Each row was made from one small tree. The marks that hang from a mark follow it in brackets, in the order of their numbers. Every link used is in the known rows. Write each row's tree.
(in the rows, 128 means zero)
Known rows
Z500(Z60(Z777(Z530)) Z176 Z778): [131 124 103 135 161  90 127 120 114 155 125 117 130  81 122 146 189  78
  81 104]
Z777(Z246(Z500(Z176)) Z530(Z60) Z778): [123 110 103 137 166 165 139 116 123 169 121 145  71 126 120 157 190  60
  15 127]
Z246(Z500(Z60 Z176(Z777))): [132 105  94 116 122 152 136 121 123 126 128 120 133  97 131 129 151  92
  68  96]
Z60(Z500(Z778) Z777): [140 132 112 123 116  57 130 110 126 128 142 119 122 107 137 155 205  93
  86 157]
Z530(Z60(Z500)): [128 123 118 127 143 153 140 113 136 127 137 116 118 144 135 140 163  80
  29 171]
Z500(Z60 Z176(Z777(Z246))): [122 108 103 114 153 160 132 124 126 140 127 129 124  76 117 130 144  93
  72  89]
Z246(Z500(Z60(Z777) Z778)): [137 121 112 131 103 113 131 107 114 119 131 114 128  99 133 147 191  86
  71 111]
Z500(Z60 Z176): [125 107 104 110 159 159 148 119 121 128 130 124 140  96 126 133 141  89
  80 121]
Z176(Z777(Z246)): [125 112 111 104 138 129 126 128 135 135 137 142 115 103 126 140 150  99
  77  90]
Z246(Z500(Z176(Z777) Z778)): [133 100  88 123 124  52 134 117 125 124 129 119 131  98 136 154 153  93
  84  95]
Z246(Z500(Z60 Z176(Z777(Z530)) Z778)): [131 103  93 130 137  96 119 123 121 147 121 117 128  90 128 143 157  80
  70  93]
Z500(Z60 Z176(Z777(Z246 Z530)) Z778): [122 106 103 130 170  98 113 126 123 164 120 126 118  67 113 146 151  80
  74  87]
Z530(Z60(Z777(Z500(Z176)))): [128 133 110 140 180 145 152 110 125 137 132 122 138  91 143 142 200  81
  34 113]
Z777(Z530(Z60) Z778): [121 117 121 129 180 177 129 123 131 160 129 136  98 144 128 158 173  65
  29 128]
Z246(Z500(Z60 Z176)): [132 104  96 112 127 155 150 115 117 123 129 124 132 106 132 132 153  87
  70 124]
Z500(Z176): [127 106  96 104 159 108 154 123 126 128 136 134 136 112 133 142 144  94
  90 123]
Z500(Z60 Z176(Z777(Z530)) Z778): [124 106 101 130 169  95 113 128 124 156 122 116 136  78 122 145 146  82
  81  88]
Z246(Z500): [135 108 102 103 114 126 145 118 124 116 138 135 126 132 142 141 158  92
  74 128]
Z176(Z777(Z60 Z500 Z530)): [126 117 125 103 188 117 119 132 135 164 131 152 137  52 123 136 173  87
  67  97]
Z176(Z777): [128 112 109 103 138 125 126 130 136 126 139 131 134 115 135 139 143 101
  84  91]

Write each row's tree
[126 126 115 126 162 152 127 123 134 165 131 139  89 137 123 138 178  69
  19 166] -> Z777(Z246 Z530(Z60(Z500)))
[136 123  96 128 116  66 145 110 115 133 133 133 105  90 126 151 205  89
  77 107] -> Z60(Z777(Z246(Z500(Z176 Z778))))
[124 114 140 104 143 138 140 107 130 147 136 157  79  76  96 157 191  81
  59 174] -> Z777(Z60(Z500) Z246 Z778)
[141 135 108 124 133  54 119 121 127 154 138 127 113 113 136 151 214  83
  80 157] -> Z60(Z500(Z778) Z777(Z530))
[121 103 128 107 202 129 155 108 123 147 129 155 131  30 118 162 182  83
  74 132] -> Z777(Z60 Z500(Z176) Z778)
[127 119 121 139 144 105 133 107 133 126 133 108 121 132 133 155 162  77
  35 169] -> Z530(Z60(Z500(Z778)))
[129 124 106 118 196 131 139 119 120 177 130 162 103  58 136 160 229  79
  71 112] -> Z60(Z777(Z246 Z500(Z176) Z530 Z778))
[130 126 122 131 132 113 127 110 117 125 133 113 135  89 127 149 183  88
  82 106] -> Z500(Z60(Z777) Z778)
[142 139 105 111 132 107 128 127 130 155 142 136 111 126 138 135 215  87
  74 159] -> Z60(Z500 Z777(Z530))
[125 102 103 107 219 135 139 124 125 170 128 156 128  71 147 165 181  76
  79 131] -> Z777(Z500(Z176) Z530 Z778)
[121 103 124 104 187 161 142 110 126 144 134 163 114  63 142 170 180  86
  73 132] -> Z777(Z246 Z500 Z778)
[123 120 117 125 207 161 133 123 131 160 128 138 137 103 148 144 172  71
  29 131] -> Z777(Z500 Z530(Z60))
[137 124 112 121 120 180 129 118 117 146 131 134 104 115 132 142 209  77
  58 114] -> Z246(Z500(Z60(Z777(Z530 Z778))))
[133  99  91 121 129  55 147 112 118 121 130 123 131 106 136 157 156  88
  85 123] -> Z246(Z500(Z176 Z778))
[132 107  96 119 140  45 127 118 134 133 134 116 131  94 134 154 156  95
  91 143] -> Z60(Z500(Z176(Z777) Z778))
[131 106 100 124 139  43 127 122 124 151 125 130 119  78 112 147 168  81
  71  97] -> Z246(Z500(Z176(Z777(Z60 Z530)) Z778))
[121 114 137 100 182 129 147 111 126 145 134 164 126  34 114 144 177  88
  64 132] -> Z777(Z60 Z246 Z500)
[127 110 124 118 117  77 124 114 128 135 130 140 104  67 102 146 168  90
  63  92] -> Z176(Z777(Z60 Z246(Z500(Z778))))
[129 109  94 134 149 144 131 123 129 153 125 127 102 127 131 148 174  73
  33  99] -> Z246(Z500(Z176(Z777(Z530(Z60) Z778))))
[135 125  97 121 139 126 138 120 117 165 131 153  77 104 125 154 228  77
  63 110] -> Z60(Z777(Z246(Z500(Z176)) Z530 Z778))
[120 111 100 145 177  72 119 125 130 164 122 123 108  96 116 153 158  75
  46  89] -> Z500(Z176(Z777(Z246 Z530(Z60))) Z778)
[126 116 109 132 180 155 133 120 132 166 128 131  93 136 128 157 184  64
  29 166] -> Z777(Z530(Z60(Z500(Z176))) Z778)
